Every row comes from one small tree of marks. The marks that hang from a mark follow it in brackets, in alphabetical order. Every link used is in the known rows. Which tree was each row made from?
Known rows:
gabipem{gapeve}: [-11.7  -4.8   8.9 -13.3  18.9 -25.1 -25.6   4.8  29.4   9.0  37.4  -1.1
  14.0  16.2 -35.3  10.7  -5.5   7.4  28.1  -1.1]
tiba{nada}: [ -4.8  -6.8  11.4 -15.4  15.8 -19.4  -0.5  20.7   4.6 -27.9  -7.7  -4.5
 -14.6 -11.9  -7.0  10.1   7.6  18.2  18.2  -1.3]
nada{gapeve{gabipem} tiba{gidit{tupam}}}: [-13.5 -27.8 -23.8   9.3  -1.7  24.0  23.9 -22.8 -29.6 -11.5 -27.3  41.7
  12.3  11.5  16.7   1.6  -0.9 -11.8  15.4  -9.7]
nada{gapeve tiba}: [-37.1 -35.3 -21.9 -14.5  17.7  32.0  35.1  -6.7   2.4 -28.6  -4.5  49.5
   7.6  16.5  -2.4 -15.8  -5.0  -5.7  46.2 -13.3]
tiba{gidit{tupam} nada{gapeve{gabipem}}}: [ 19.4  -8.5  19.6  17.8  -3.6  -5.4 -12.9  -1.4 -23.6   2.0 -36.1  14.3
  -0.7 -10.5   9.4  19.3  16.0   4.8 -14.4   3.0]
tiba{gidit nada}: [ 13.7   3.3  23.2  21.1  15.2 -23.4 -18.8   8.3  -5.6   0.0 -22.4  -0.6
   3.2 -32.4   6.6  12.0  13.4  21.8  10.7  -1.6]
tiba{gidit{tupam}}: [ 21.3  -5.5  14.5   7.8  30.6 -12.7 -25.3   3.6  -8.0  27.1  -4.9  -3.1
   6.4 -24.0 -25.0  19.6  -3.6   5.9  -1.3 -17.5]
gabipem{gapeve{nada}}: [ -8.7   4.7   2.0 -11.6  12.0 -29.0 -53.4  10.0  27.2  18.8  28.4  -4.2
  20.1  17.5 -24.6   7.0  -4.0  21.8  16.0  11.6]
tupam{gidit nada{gapeve tiba}}: [-12.5 -20.8  -4.6  17.0  23.2  33.3 -11.6   1.0  25.5 -33.1  16.1  37.9
   1.0  -8.5 -14.8 -14.8  22.5  -5.6  14.5   8.1]
zilep{gapeve{gabipem gidit{tupam}}}: [ 18.4  12.3  11.1 -25.5 -14.8  -0.2  18.6  -4.9  -6.6  22.8   1.2 -30.2
 -10.8  20.0   0.9  -9.3  -9.2 -24.0 -15.8  -6.1]
miborom{gapeve{gabipem nada}}: [-23.9  16.8   3.3   3.0 -27.9  -1.2  -9.7   1.5   2.9  -2.1  15.2 -34.4
  13.0   1.8  -1.1  15.2  -5.3  21.7   5.5   3.6]
miborom{gapeve{nada{tiba}}}: [-27.7   7.6 -10.3   9.8  -5.2   7.1  -4.0   3.3  11.8   0.4  14.1 -15.0
  10.4 -11.0 -20.9  -9.1  -7.0  17.9  16.9  -4.1]
tiba{gidit{gapeve{gabipem} tupam} nada}: [ 19.2  -4.2   6.7  31.6  -2.2 -32.2 -30.7  -1.9 -21.3   4.9 -33.7  12.0
  -7.3 -28.0  13.9  13.0  19.8  -4.9 -36.4   2.8]
miborom{gapeve{gabipem gidit}}: [-12.0  17.3  15.8   7.8 -28.8   8.2  39.3  -6.0   3.0  -8.0  15.4 -30.6
  -2.9  -2.8   3.7  11.5 -15.2  -2.2  10.4  -3.1]
gidit{gapeve{gabipem}}: [-26.9 -14.2  -9.6  -8.0  -3.7 -17.1  -6.5  -1.8   4.7 -18.1  12.2  18.7
   3.3   7.2  19.7   9.3   3.5  -9.1  -0.3  -3.1]
gidit{gapeve{nada{tiba}} tupam}: [ -6.8 -20.5 -36.0  -3.7  19.3 -15.8 -38.8   5.5  -2.2   7.1 -10.9  30.5
 -12.8  -7.5 -17.6 -11.9   0.2 -13.9 -34.3  -4.1]
tupam{gidit}: [ -7.7  -5.0  16.0  -9.3  31.3 -12.8 -55.2   8.2  23.7  -5.2  15.9  -2.7
   4.4 -15.8 -20.9  10.2   0.2  -6.3  20.1 -10.4]
zilep{gapeve}: [ -6.6   0.4  14.6 -30.1  10.4   0.1  -2.2   5.1  20.4  22.3  23.2 -20.2
   6.8  14.5 -24.7 -21.0  -0.7  -5.1  16.4 -13.9]
zilep{gapeve{gabipem gidit{tupam{nada}}}}: [ 22.1  13.0  11.2 -19.2 -16.4   6.5  24.6  -3.0  -3.2  17.1   6.0 -30.4
 -14.5  18.0  -1.2 -10.2  -2.4 -20.2 -22.1   0.0]
tiba{nada{gapeve{gabipem gidit{tupam}}}}: [  2.3  -8.6  15.2 -13.7 -10.1   1.0  23.4   7.4  -8.7 -27.7 -25.5  12.6
 -19.5   8.4  15.4   9.7   6.5  -0.5   1.2   7.6]

Which tree is each row?
[  2.5  14.3  11.5  11.9 -26.0  13.5  40.1  -2.5  -0.3  -6.8  15.3 -32.1
 -13.8  -5.6 -12.2  14.6  -9.5  -5.3 -12.4   0.6]
miborom{gapeve{gabipem gidit{tupam{nada}}}}
[ 18.4   9.2  -2.7 -15.3 -15.8   8.1  33.3  -7.1  -9.1  11.2  -2.4 -23.3
 -15.8  17.5   1.2 -16.6  -2.8 -23.5 -18.6  -1.4]
zilep{gapeve{gabipem gidit{tupam{nada{tiba}}}}}
[ -8.7 -19.3 -11.8  17.5   3.4  34.1  37.4  -4.3  -2.8 -33.1   4.0  30.6
   6.8   3.1  10.7  -1.0  17.0  12.6  15.6   8.6]
tupam{nada{gapeve{gabipem} tiba{gidit}}}
[  5.6  13.9 -20.9  -7.5  10.1  -1.6   3.6   6.8  -5.7  -4.0 -24.2   8.3
  -9.4  -6.7  22.1 -15.7 -18.0  11.5   9.2   6.4]
gapeve{gidit nada{tiba}}
[ -0.7   5.0   2.4  23.3   2.3 -21.8 -42.2  -5.8  -5.6  18.7  -8.3  13.8
  24.1 -14.2  28.8   7.4   6.8   9.3  -7.9   2.6]
tiba{gidit{gapeve{gabipem nada}}}
[ -1.0 -10.7  14.9  -5.9  -2.3  32.7  45.1   9.6  15.0 -32.8  19.7  16.5
  -5.6  14.6   7.9   7.3   9.9  11.4   9.3  15.3]
tupam{nada{gapeve{gabipem gidit}}}
[ 12.1  -7.9   2.4  20.2  10.1 -18.8 -29.9  -7.8 -13.2  21.7  -8.3  12.9
   8.1 -17.7   2.2  16.5   3.6 -10.2 -23.1 -10.1]
tiba{gidit{gapeve{gabipem} tupam}}
[ -7.8 -15.3 -12.8   3.7  -1.1  39.0  61.0  -0.1   2.2 -43.4   4.8  30.7
  -9.0  11.5  14.7  -6.3   9.0   4.3  14.4  11.8]
tupam{nada{gapeve{gabipem gidit} tiba}}
[ 11.9  27.1   7.4 -23.5 -24.3  -4.0  -5.5  -1.9  -2.6  24.7  -4.2 -29.8
   3.0  22.6  23.5 -18.5  -5.3  -3.8 -11.4   9.4]
zilep{gapeve{gabipem gidit nada}}
[ 22.0  -7.6  15.2  16.2  15.6   5.9  -9.1   0.7  -8.6  13.4  -1.5   5.5
   6.9 -13.4 -12.5  22.1   6.3   8.2 -10.7  -3.6]
tiba{gidit{tupam{nada{gapeve{gabipem}}}}}
[ 16.6  -8.1   3.8  29.4   9.0 -10.7 -20.7  -4.8  -8.8  14.4  -1.0  13.4
   3.8 -20.2   0.1  15.2  12.8  -4.3 -30.9  -0.4]
tiba{gidit{gapeve{gabipem} tupam{nada}}}
[ 13.3   1.8  12.4 -10.3  15.0 -22.1  -9.7   2.6  20.0  20.4  22.7  -2.0
  -4.5  11.4 -33.4   8.2 -14.6  -9.2   3.7   1.1]
gabipem{gapeve{gidit{tupam}}}
[ -1.5  14.6 -15.3 -11.0 -17.2  -5.2 -19.7  -7.7 -11.8  21.8  -9.6 -20.6
  17.5  16.6  17.2 -19.4   2.7   2.8  -2.6   1.8]
zilep{gapeve{gabipem nada{tiba{gidit}}}}
[  7.8  16.9  15.3 -24.3 -18.1   0.5  23.6  -6.1  -0.6  15.2   5.4 -28.2
  -2.1  21.6  14.3 -12.9  -7.5 -17.5   1.0  -3.5]
zilep{gapeve{gabipem gidit}}
[  5.9  17.1  -4.8 -16.9  -2.2   4.9  -0.6  -0.2   6.8  26.4  -6.2 -12.0
  -1.1  10.3   4.1 -40.4  -7.5  -6.7   0.8   0.5]
zilep{gapeve{gidit nada{tiba}}}
[ -5.5 -21.2 -32.8  20.2  26.7  -5.6  -1.5 -11.3 -15.3  -1.1 -17.2  32.0
   0.1 -22.9  -6.8  -9.5  -0.9 -13.8   3.9 -18.5]
nada{tiba{gidit{gapeve tupam}}}
[ -8.8 -19.7  -7.7   3.4  14.0  42.0  57.2   5.1  14.7 -37.0  10.5  36.9
  -9.8   4.1  -2.1 -16.8   7.9   5.2  20.0   7.3]
tupam{nada{gapeve{gidit} tiba}}
[-14.6   3.1 -39.9 -16.0 -11.9 -14.2 -16.0   1.5 -26.4 -23.6 -22.3  -6.8
   7.2  13.4  34.6  14.7  -7.0  23.2   8.6   8.1]
gapeve{gabipem nada{tiba}}
[-11.9 -13.9 -22.3  30.1   9.8   5.1 -24.2  -4.7  14.8 -38.3  13.5  29.8
  -4.8 -17.5   7.7 -10.2  25.6 -17.9 -12.1  10.9]
tupam{gidit{gapeve{gabipem}} nada{tiba}}
[ -8.1  28.7   9.0   8.8 -35.4   2.6  10.7  -2.1   1.1   1.5   6.2 -32.9
   4.1  -1.0  13.4   7.4 -13.2  12.0  -1.4   9.4]
miborom{gapeve{gabipem gidit nada}}
[ 27.7  15.3   1.4 -19.4  12.9  -9.1 -17.9  17.5  -2.9  18.4 -17.8  -9.1
 -19.7  -7.0  -4.0   2.8 -18.7   7.2 -20.3   6.3]
gapeve{gidit{tupam} nada}
[-14.1  12.9 -15.0  21.7 -26.3   1.0  -7.1  -8.9 -13.8   4.1  -3.7 -25.8
  10.6  -8.8  -1.8   8.6  -5.7  13.0  -5.2   0.0]
miborom{gapeve{gabipem nada{tiba{gidit{tupam}}}}}
[ 21.5  22.8   4.3 -25.9 -21.9  -5.2  -9.1  -0.5  -8.7  32.1  -9.2 -32.5
  -5.9  21.4  10.0 -15.1  -7.8  -9.9 -27.5   5.0]
zilep{gapeve{gabipem gidit{tupam} nada}}
[ -2.8   9.9  19.3   5.8  -3.3  11.4  27.6   2.0  12.1   9.6  18.4 -23.2
 -11.6 -15.7 -33.7   1.1 -16.5  -8.0   0.2 -11.2]
miborom{gapeve{gidit{tupam}}}
